Every row comes from one small tree of marks. The marks that hang from a mark follow it in brackets, in alphabetical order. Every link used is in the known rows. Which tree was each row made from?
In the rows, 128 means zero.
Known rows:
vano[vubizip[nizu[kodol[gefud] nogo]]]: [103 143 131 154 161 125 129 159 151 142 130 152 111 132 132 139 127  94
 126  53 136 134 124 147 124]
tozin[gefud]: [157 125 113 133 151 116 139 124 146 132 156 101 164 134 125 105 114 108
 137  61 112 140 132 128 175]
kodol[nizu]: [123 132 116 149 163 118 139 183 151 109 143 121 136 144 114 100 114 119
 129  72 125 153 126 121 148]
vubizip[nizu[kodol nogo tozin]]: [ 93 127 136 129 144 123 129  89 118 159 132 159 126 130 126 140 134 117
 134 131 142 149 134 112 120]
gefud[kodol[nizu[sipi tozin]] nogo]: [109 121 125 145 127 106 149 140 163  98  99 116 121 118 128  91 123 136
 146 188 120 152 118 124 129]
kodol[gefud[nogo] nizu[sipi tozin vubizip[vano]]]: [128 142 124 134 139 139 139 172 130 113 105 111 124  95 121 105 140 131
 115 189 145 138  88 136 121]
vubizip[nizu[kodol] vano]: [ 99 142 120 153 143 129 129 165 130 163 152 196 132 125 123 151 119 101
 129  34 128 125 142  96 127]
sipi[nizu[nogo tozin[gefud] vubizip]]: [156 109 131  93 121 135 124 107 114 119 128  97 151 139 129 144 134 144
 126 142 125 110 122 125 121]
vano[vubizip]: [151 125 120 143 135 118 120 177 163 138 137 111 132 153 136 127 108 102
 128  49 125 125 135 134 142]
nizu[kodol tozin vubizip[vano]]: [142 124 139  89  75 127 109 145  98 151 125 137 120 125 133 151 131 131
 110 173 134 118 132 114 114]
vano[vubizip[nizu[kodol nogo[gefud] sipi tozin]]]: [110 123 136 152 123 128 119  72 131 159 118 133 110 127 141 143 134 121
 131 135 144 133 127 153 112]
kodol[gefud nizu[nogo sipi tozin vubizip]]: [122 139 133 118 133 139 131 121 115 110 104  93 122 104 113 100 147 131
 112 201 150 158  90 143 120]
sipi[nizu[vubizip[vano]]]: [153 119 118 113 107 142 118 203 131 119 138 128 143 147 123 149 117 131
 120  66 117  92 135 101 120]
tozin[gefud nizu[kodol nogo sipi vubizip[vano]]]: [162 136 132 132 168 128 126  49 114 139 151 135 153  87 143 119 143 130
 142 132 121 127 120 147 139]
nogo[gefud nizu[kodol tozin]]: [121 117 129 138 125 123 137  80 121 101 124  91 114 164 141 128 118 154
 135 187 123 129 151 167 156]
sipi[nizu[kodol nogo tozin vubizip[vano]]]: [126 116 140  88  99 138 113 141 100 127 118 142 129 137 130 175 138 140
 118 162 133 104 130 112  95]
gefud[kodol[nizu[vubizip]]]: [124 133 124 129 113 109 141 185 153  90 120 122 109 133 112  92 114 133
 127 101 107 141 129 124 135]
tozin[nizu[kodol nogo[gefud] sipi vubizip[vano]]]: [140 131 133 137 146 135 121  65 112 134 139 137 127 110 134 120 140 144
 136 171 129 125 133 142 125]
gefud[kodol[nizu[tozin]]]: [110 125 125 137 121 103 144 146 146 100 116 123 127 139 116 104 111 125
 131 122 115 153 124 120 138]
vubizip[nizu]: [120 130 114 154 150 127 134 151 151 152 151 143 140 140 120 114 113 108
 135  35 126 136 139 100 144]
nizu[kodol[gefud] nogo sipi tozin vubizip[vano]]: [120 134 146  86  75 142 107  87  84 151  96 129 117  90 129 148 157 128
 109 252 154 136 107 128  99]
nogo[gefud nizu]: [136 124 114 154 149 127 142 116 147  95 139  83 124 171 132 108 108 148
 139 119 114 122 158 156 171]

Which tree is each row?
[143 135 130 134 161 126 132 152 134 112 146 121 132 124 129 103 125 116
 127 105 120 134 120 143 149] : tozin[nizu[kodol[gefud] vubizip]]
[116 128 135  99 117 140 124 182 123  96 117 124 119 136 117 144 138 125
 119 132 126 118 122 132 115] : sipi[nizu[kodol[gefud] nogo vubizip]]
[156 124 129  98  93 137 106 104 126 144 119  94 124 115 125 105 143 138
 129 184 137 133 132 113 120] : nizu[nogo sipi vubizip]
[145 129 120 140  84 132 132 101 133  93 112  93 102 135 136 110 118 169
 134 168 107 102 151 155 141] : nogo[gefud[kodol] nizu[sipi vubizip[vano]]]
[ 98 129 121 157 129 129 136  68 139 142 125 138 122 122 116 106 129 131
 142 122 128 144 138 119 131] : vubizip[nizu[nogo[gefud[kodol]] sipi]]
[136 126 125 155 137 113 134 116 153 147 132 130 131 132 141 132 112 108
 132  45 122 124 122 143 135] : vano[vubizip[nizu[tozin[gefud[kodol]]]]]
[114 132 131 154 133 126 117 119 148 157 126 146 113 123 140 138 132 105
 136  83 139 133 130 139 114] : vano[vubizip[nizu[kodol nogo sipi]]]
[137 118 138  90 112 135 119 115  97 124 126 136 141 127 133 172 140 139
 121 149 127 104 123 127 107] : sipi[nizu[kodol nogo tozin[gefud] vubizip[vano]]]
[ 87 152 119 159 164 132 142 191 140 148 140 194 128 113 121 143 124  94
 128  53 131 127 128 108 131] : vubizip[nizu[kodol[gefud[nogo]]] vano]
[120 146 131 121 134 142 129 131 107 120 107 119 127  98 114 117 146 129
 108 186 152 147  90 133 114] : kodol[gefud nizu[nogo sipi tozin vubizip[vano]]]
[165 135 119 124 131 133 124 174 139 114 140 108 126 149 141 127 114 140
 129  93 119 101 152 125 144] : nogo[nizu[vubizip[vano]]]
[ 99 119 127 145 116 128 133  30 122 152 115 130 128 122 122 118 132 137
 139 170 137 147 130 119 123] : vubizip[nizu[nogo[gefud[kodol]] sipi tozin]]
[114 131 125 149 130 130 132  79 118 176 135 172 146  91 141 148 135 115
 138 122 137 128 122 113 122] : vubizip[nizu[kodol sipi tozin[gefud[nogo]]] vano]
[116 137 129 123 128 109 140 166 147  90 116 127 106 131 111  97 123 136
 129 121 113 145 130 125 127] : gefud[kodol[nizu[nogo vubizip]]]
[164 121 127  96  90 132 112 144 109 156 132 117 139 134 129 139 123 133
 111 144 134 111 131 100 123] : nizu[tozin vubizip[vano]]
[136 135 133 135 172 129 129 100 115 124 150 149 125 128 129 125 132 141
 132 135 123 121 140 141 133] : tozin[nizu[kodol nogo[gefud] vubizip[vano]]]
[136 112 133  96  81 137 113 165 106 126 124 135 133 140 132 170 128 136
 114 136 126  99 129 112 105] : sipi[nizu[kodol tozin vubizip[vano]]]
[147 107 134  98 105 130 128 142 122 110 123 106 134 131 138 145 134 141
 129 158 118 107 121 139 122] : sipi[nizu[kodol tozin[gefud[nogo]] vubizip]]
[123 128 132 143 192 116 133 101 137 125 152 143 146 137 132 117 126 114
 146 111 125 149 138 128 145] : tozin[nizu[kodol nogo]]
[119 114 138  96  98 140 118 119  94 119 118 136 121 142 125 172 138 153
 117 181 131 101 133 129 101] : sipi[nizu[kodol nogo[gefud] tozin vubizip[vano]]]
